What can hang from each mark
j_107: j_497 j_500 j_939
j_773: j_671
j_671: j_497 j_500 j_698 j_875
j_845: j_939
j_500: j_107 j_671
j_223: j_671
j_875: j_671
j_942: j_698

Each row was made from one small tree. The marks that hang from a mark follow it in brackets, in the order of their numbers. Every link used is in the known rows. Write each row's tree.
Known rows
j_107[j_497 j_500[j_671[j_698 j_875]]]: [-14.7  54.8  -6.8  24.3 -12.8   1.6  49.8 -23.0  35.0 -17.7   1.2  13.6
  18.4  17.4 -18.8  11.2   5.7  10.8  -6.2   6.8 -28.3 -22.0   4.5]
j_500[j_671]: [ -8.0   9.5  -0.3   0.3  10.0  18.0   5.2  11.1   0.1  12.8  -3.7  13.8
  19.0  -1.6   7.6  -4.5   5.4  -0.5  -2.6  -3.0  -3.7 -21.7  -8.8]
j_500[j_107]: [ -6.9  -4.0   3.4  -8.6  -4.9 -11.4  -9.2 -11.4  16.5  -2.6  -9.5 -16.2
  -9.1  -2.5  -0.5  -5.4 -10.4  -2.4   9.2  11.0   1.2   3.0  11.0]
j_773[j_671[j_500 j_698 j_875]]: [15.8 30.8 14.8  1.6 -1.0  6.2 51.4 22.7  4.5 13.0  5.0  6.7  7.1 28.9
 10.4 13.5 11.9  1.4 -5.2  7.1 -7.6 -3.6 20.3]
j_845[j_939]: [ 10.0  -4.9  16.5  -7.8 -13.1  -5.1  -2.7  15.0  -4.1   4.1  -6.7  15.7
  -2.4  -9.3   9.6 -12.7  -1.9   3.6   2.1   2.3  12.2  11.5 -19.8]
j_773[j_671[j_497 j_500[j_107] j_875]]: [22.2 44.9  9.8  5.1 -0.8 19.6 21.6 36.6  7.7 -8.1 -0.9 16.1  7.7 18.8
 22.3  2.4 -6.2  4.6  4.4  9.0 -2.3 15.9 15.6]
j_107[j_497 j_500[j_671]]: [-15.1  44.9 -10.8  25.2 -12.0   9.5  38.9 -24.1  27.2 -23.9  -3.5  15.2
  13.2   9.3 -14.0  -2.8   5.2   8.7  -0.9   6.1 -21.5 -18.1  -2.9]
j_500[j_671[j_698]]: [ -6.9   4.0   1.4  -2.3  10.1   4.8  21.8  10.8   1.1  22.7  -1.7  12.6
  16.8   1.5   4.9  -0.8  13.7  -3.3  -4.7  -8.3 -12.1 -34.0  -2.2]
j_500[j_107[j_497 j_939] j_671[j_698]]: [-10.1   2.2   1.2   8.0  -3.0 -15.9  34.5 -12.0  33.2   2.5   3.4  -3.9
   2.3   6.4 -20.6   8.5  -1.8  -1.7  -0.3   1.9  -8.5 -36.9  25.3]
j_671[j_497 j_500[j_107] j_698]: [ 29.1  17.3  10.7  -0.8   8.9 -13.3  25.8  34.8  -0.4  -2.9  11.6  15.8
   5.3  13.3  21.9 -17.5   9.4   1.5  11.2  -4.3 -11.9 -17.3   7.1]
j_223[j_671[j_698 j_875]]: [ -3.1  28.9   7.1   6.8  17.3 -14.3   6.4  11.3  -8.2   1.0   5.1  13.3
  21.6   4.6  12.7   5.7   7.0  12.2 -12.7   6.0  -6.7   9.7  -0.5]
j_223[j_671[j_497 j_698 j_875]]: [  7.7  39.7   2.9  12.0  20.5  -7.5  -2.9  30.9 -12.3  -9.7   5.8  28.8
  24.7  -1.3  21.6   1.4   2.9  14.2  -9.7  -1.5  -9.2  15.5  -4.5]
j_671[j_497 j_500[j_107]]: [ 27.3  25.9   8.1   2.6   9.7   5.7   3.1  34.9  -1.6 -16.6   8.1  17.7
   8.6   7.8  25.6 -23.4  -3.3   5.7  14.4   3.3  -1.2   0.7  -2.3]
j_875[j_671[j_698]]: [ -6.6   5.1  19.8 -16.2  -0.8   0.9   2.1   9.5  -6.9  25.7  -3.9  -0.4
  21.5  -9.7  -3.2   8.9   8.7   5.7  -7.8   4.0  -7.3  -9.5  11.8]
j_500[j_671[j_497 j_698 j_875]]: [  3.2  34.3   1.8   4.0  11.8  13.5  12.2  33.2   6.8  11.1   4.0  27.1
  29.6   4.2  10.3  10.8   1.9   4.9  -6.9 -10.5 -17.0 -20.2  -2.5]
j_942[j_698]: [-16.7  -0.8   5.4   6.3 -20.5  -7.5   6.2  13.7  -6.8   9.4 -14.3   3.7
  12.0   4.4   6.7   7.2   2.4   0.4  -2.7 -16.1 -20.9  15.3  -2.4]
j_500[j_107[j_497] j_671[j_698 j_875]]: [-16.2  27.2   8.8   2.4  -2.3  -5.6  29.2  -4.8  36.2   8.9  -3.0  -5.6
  16.2   7.8  -7.9  15.2  -9.5   6.2   0.3  12.5 -16.5 -23.2  24.9]
j_223[j_671[j_497 j_500 j_875]]: [ 18.2  55.8   9.3  15.3  26.7   8.5  -3.5  42.1 -18.5 -19.6  13.0  35.5
  34.3   7.6  33.5 -11.7   1.4  20.5  -4.8   7.9   0.4  20.6 -13.6]
j_500[j_107 j_671[j_497]]: [ -3.6  16.3  -1.3  -3.4   8.4  12.6 -13.2  18.7  12.5  -0.3 -12.3  12.7
  12.5 -10.0  16.2 -13.9  -9.7  -1.4  10.0   0.1  -6.4 -12.8  -1.5]
j_671[j_500[j_107] j_698 j_875]: [ 12.3  30.3  23.6  -6.4   4.3 -19.1  38.1  11.0  19.5  10.9  16.7  -7.0
  14.9  33.1   3.2  11.8   3.1   8.2  -0.6  15.4 -11.0 -14.0  18.8]
j_773[j_671[j_497 j_500 j_698 j_875]]: [ 26.9  41.3  10.8   6.8   1.6  11.6  42.3  41.8   0.4   2.7   6.0  22.8
   9.7  23.6  19.7   8.9   7.5   3.1  -2.4  -1.0 -10.6   2.2  16.3]
j_107[j_497 j_500]: [ -9.6  38.8 -11.0  25.1 -19.4  -3.0  35.6 -31.8  27.0 -33.0  -1.5   6.0
  -0.4  10.4 -19.6   0.7   1.7   8.9   1.0   8.7 -18.5  -3.3   3.6]
j_107[j_497 j_500[j_671[j_698]] j_939]: [ -7.0  34.3 -14.3  34.1 -14.9 -10.7  56.4 -31.5  37.1 -27.0  14.0  16.2
   5.4  21.3 -40.0  13.2  11.0   5.0 -11.1  -3.9 -18.1 -35.6   7.3]
j_500[j_107 j_671[j_497 j_698]]: [ -2.2   9.9   0.8  -5.7   8.0  -0.4   3.6  18.5  14.0   9.7  -9.6  11.5
  10.4  -6.6  13.9 -10.1  -0.7  -3.9   7.4  -4.7 -13.9 -25.1   4.3]
j_107[j_497 j_500[j_671] j_939]: [ -8.0  38.3 -15.5  35.5 -14.2  -1.4  45.2 -30.7  36.2 -34.0  12.7  16.9
   6.7  18.7 -38.0  10.7   4.9   6.8  -9.1  -0.6 -12.8 -26.5   3.7]

Write each row's tree
[ 30.9  23.0   6.3   7.7   8.3   0.0   5.7  30.9   2.8 -21.7  15.9  18.4
   5.4  12.5  14.1 -16.8  -2.8   4.7  10.2  -0.6   3.4  -3.4   1.1] | j_671[j_497 j_500[j_107[j_939]]]
[ 16.0  25.4  23.5 -10.7   8.3  10.1   8.6  39.7 -16.2  14.8   6.1  20.8
  32.4  -2.7  15.2  -4.1  11.6  11.0  -2.2   0.2  -8.3 -10.5   5.2] | j_875[j_671[j_497 j_500 j_698]]
[ 12.7  41.8  18.3  10.4  -2.0  -6.9  30.2   3.5  28.9 -15.3  23.5  -5.7
  14.8  33.5 -10.5  15.6 -11.9  14.6  -0.3  20.9   2.3  -0.9  20.6] | j_671[j_500[j_107[j_497 j_939]] j_875]
[  2.0  12.6  29.5 -19.2   2.7  -1.7  12.8  14.4  -4.0  24.9   0.9  -3.1
  24.5   2.0   5.5  -2.6  10.0   7.6  -0.8  13.8  -4.9 -15.3  14.2] | j_875[j_671[j_500[j_107] j_698]]
[-16.9  14.0   1.7   3.1  -1.2   5.6  13.8  -7.8  25.6  -0.2  -9.6  -3.8
   8.8  -3.9  -1.5  -4.5  -9.7   2.1   8.0  11.7  -7.6 -18.9  13.7] | j_500[j_107[j_497] j_671]
[ 31.0  57.9  12.5  10.3  11.6  16.2   8.5  47.3   0.9 -16.6  21.1  27.6
  28.7  22.0  20.8   3.2  -8.3  16.6   0.7   2.8  -4.8   9.6  -3.8] | j_671[j_497 j_500 j_875]
[ 32.5  49.0  15.1   7.3  11.1  -1.8  32.1  47.3   1.9  -2.5  24.4  26.1
  25.6  26.6  16.9   9.9   4.8  12.4  -2.4  -3.3 -15.7  -8.7   4.8] | j_671[j_497 j_500 j_698 j_875]
[ 4.5 21.1  6.4  0.6 -6.7  2.6 35.5 11.8 10.1 13.0 -3.9  2.1 -0.6 16.4
  1.2 22.5  4.5 -2.0 -8.1  2.2 -9.6  3.7 23.7] | j_773[j_671[j_698 j_875]]
[-15.1   7.0   4.1   1.0  -0.7  -8.1  29.9  -7.5  26.4   9.6  -7.7  -4.9
   6.5  -0.2  -3.7  -1.1  -0.8  -0.2   5.7   6.3 -15.1 -31.1  19.7] | j_500[j_107[j_497] j_671[j_698]]
[ 14.8  53.3  10.8  11.3  24.0   2.9  -8.1  36.0 -10.3 -20.5   8.3  27.4
  30.1   6.9  33.2 -14.2  -4.1  19.2  -0.4  13.2   0.7  22.7  -8.1] | j_223[j_671[j_497 j_500[j_107] j_875]]
[ 16.2  11.5  -2.6   5.3  -3.0   6.1  26.8  28.2  -3.6   3.6  -7.9  18.6
  -7.6   2.4  14.5   2.1   8.8  -6.5   0.3 -10.9 -10.6   0.6  15.6] | j_773[j_671[j_497 j_698]]
[ 14.3  26.8  21.8  -9.0   6.0  14.0 -10.5  31.6  -6.8   0.1   4.9  14.1
  27.6  -4.1   9.7  -6.7  -1.9  11.7   1.7   8.3   2.6   0.5   6.5] | j_875[j_671[j_497 j_500[j_107[j_939]]]]
[ -1.9  30.8 -15.3  35.4 -21.9 -15.0  41.2 -39.1  35.8 -42.7  15.5   7.2
  -6.3  20.0 -43.3  13.7   0.7   7.2  -7.4   1.8 -10.0 -11.3   9.7] | j_107[j_497 j_500 j_939]
[ 19.2  49.1  11.0  12.9  26.3  -4.9  12.5  41.2 -17.5 -10.0  15.0  33.8
  32.7  11.3  31.1  -7.4   9.9  17.4  -7.1   3.1  -7.6   8.5  -7.7] | j_223[j_671[j_497 j_500 j_698 j_875]]
[ 14.1  13.1  11.9   8.5  -0.4  -9.8  31.3  -1.0  14.8 -13.7  16.4  -4.1
   1.1  21.3  -5.1  -7.5  -0.5   5.7   7.2  12.9   4.6 -12.2  14.5] | j_671[j_500[j_107[j_497 j_939]]]
[-14.1  40.5  -9.7  23.2 -12.3   0.7  50.5 -24.5  28.6 -16.8  -2.2  14.4
  11.1  11.7 -15.5   0.6  11.4   6.7  -2.6   2.9 -26.9 -26.9   1.2] | j_107[j_497 j_500[j_671[j_698]]]
[ 16.2  10.1  10.0   0.3  -0.6   2.9  51.9  19.6  -4.9  14.2   0.8   7.9
  -3.0  20.6  14.1  -2.5  20.5  -5.0   0.0   1.4  -5.0 -11.3  16.0] | j_773[j_671[j_500 j_698]]
[  5.1  14.6  28.2 -14.8   4.9   3.9  17.9  19.7 -12.3  25.4   5.5   5.1
  28.7   3.1   5.8  -0.4  15.6   9.0  -5.2   8.0  -5.3 -16.7   8.6] | j_875[j_671[j_500 j_698]]
[10.3 39.6 21.0 -3.0  4.2  0.1 15.0 11.1 17.6 -3.3 13.9 -5.4 17.9 28.2
  7.2  5.8 -9.4 11.6  2.8 22.0  0.3  3.3  9.0] | j_671[j_500[j_107] j_875]
[ 15.5  32.1   2.4   5.8  -4.3   8.6  26.3  31.3   5.8   2.8  -3.4  17.7
   2.1  11.1  10.9  18.1   0.0   0.0  -4.9  -5.5 -12.5   9.1  20.0] | j_773[j_671[j_497 j_698 j_875]]
[ 28.6  46.1  17.9   0.7   8.1 -10.5  25.2  38.4  14.0  -4.4  17.7  15.0
  19.0  24.7  16.3   5.3  -2.8  11.2   3.9   4.3 -15.5  -6.1  13.0] | j_671[j_497 j_500[j_107] j_698 j_875]
[  4.6  15.7  15.9 -11.1   2.2   6.6  -7.2  29.3 -11.5  14.6  -2.8  15.1
  24.5 -15.0   6.6   4.5   5.0   7.4  -4.8  -3.9  -9.8  -4.2   7.9] | j_875[j_671[j_497 j_698]]
[ 17.0  -0.9  15.4  -3.5   3.8 -27.5  42.2   2.6  10.1   7.3  17.2  -5.5
  -1.9  25.9  -3.3  -4.6  15.3  -1.2   3.3   4.3  -3.4 -29.7  15.3] | j_671[j_500[j_107[j_939]] j_698]
[ 19.0  35.2   4.4  13.7  27.3   6.5  -2.8  39.0 -28.0 -18.4   8.0  36.3
  24.6  -0.5  37.5 -27.2   9.6  14.1   0.5   2.1   2.6  12.9 -17.9] | j_223[j_671[j_497 j_500]]
[ -3.2  30.8   5.5  -5.2   7.4   1.9   2.4  21.8  23.7   8.9  -5.5  10.3
  20.1   2.0   9.4   6.1  -8.9   2.4   2.0   0.9 -16.0 -17.6   9.1] | j_500[j_107 j_671[j_497 j_698 j_875]]
[ 10.6  36.2  23.1   1.7  -1.2 -20.1  50.5   6.4  26.1   3.7  18.8  -8.0
  14.1  33.5  -3.0  15.0   0.5  12.1   0.2  17.3 -13.8 -14.3  26.4] | j_671[j_500[j_107[j_497]] j_698 j_875]
[-13.2  48.6  -6.3   9.1  -2.9  13.0  13.7 -13.3  21.8  -9.7  -4.5  16.3
  20.7  14.1  -4.9   1.3   5.6   4.6  -6.5   5.2 -17.7 -12.3 -16.7] | j_107[j_500[j_671[j_875]]]
[ 13.4   1.9  17.2  -8.3   4.9 -21.7  38.9   6.7   6.0  12.6   9.3  -5.9
   0.9  21.1   8.3 -10.4  14.4  -0.9   7.0   6.9  -7.8 -25.4  12.4] | j_671[j_500[j_107] j_698]
[  6.8  46.1   0.3  14.1  20.8   4.7 -19.4  31.4 -13.3 -19.7   3.9  30.3
  27.0  -4.9  25.2  -2.6  -5.6  16.7  -7.4   3.7  -1.6  27.8 -10.6] | j_223[j_671[j_497 j_875]]
[-14.3  19.9   9.7 -10.3   4.5  -4.2  11.7   1.8  27.9  19.5  -6.2  -5.1
  16.7   7.2   0.3   9.7  -4.7   0.6  -0.7   8.4 -13.3 -23.5  12.8] | j_500[j_107 j_671[j_698 j_875]]
[  4.9  22.9  10.5   4.7  22.6  -5.4   1.5  13.6 -16.1  -8.5   2.3  12.3
  17.5   4.1  27.9 -26.2   8.5  10.7   1.9  15.0   6.1   8.1  -8.8] | j_223[j_671[j_500[j_107]]]
[ 33.5  20.5   8.6   5.2  12.4  -5.5  32.7  42.8 -11.7  -1.2  17.6  27.1
  11.9  14.8  22.2 -13.6  16.3   3.2   4.8 -11.6 -12.9 -19.4  -1.0] | j_671[j_497 j_500 j_698]
[ 2.0 19.8 25.9 -8.0 -0.6  7.6  7.4  9.4  2.1  5.7  6.2 -1.8 24.7  2.1
 -3.8  0.0 -0.1 12.4 -0.7 17.8  4.0 -5.9 16.1] | j_875[j_671[j_500[j_107[j_497 j_939]]]]
[-13.5  -0.5   5.1 -11.0   5.5  -6.7  12.4  -1.2  17.6  20.1 -10.6  -4.1
   7.2  -1.4   4.0  -6.7   3.3  -5.9   4.6   3.5 -10.7 -30.5   8.7] | j_500[j_107 j_671[j_698]]
[  8.6  44.7  20.0   5.3  -0.3  -0.9  27.7   6.9  24.2 -10.4  16.4  -6.1
  17.7  28.6   1.9   9.7 -12.0  15.6   3.8  24.3  -2.8   3.2  17.0] | j_671[j_500[j_107[j_497]] j_875]
[25.5 47.5  8.2  9.9  1.7 25.0 25.2 42.4 -1.1 -7.5  4.0 24.1 12.0 20.1
 22.6  5.1 -1.0  5.8 -0.2  3.5 -2.9 14.2  9.8] | j_773[j_671[j_497 j_500 j_875]]
[  2.9  16.7  26.4 -14.4   2.7   8.0  -1.5  12.3  -2.6  10.7   4.1  -1.6
  24.8   1.7   0.8  -2.0   1.8  10.0  -1.4  16.2   6.2  -5.5  10.1] | j_875[j_671[j_500[j_107[j_939]]]]
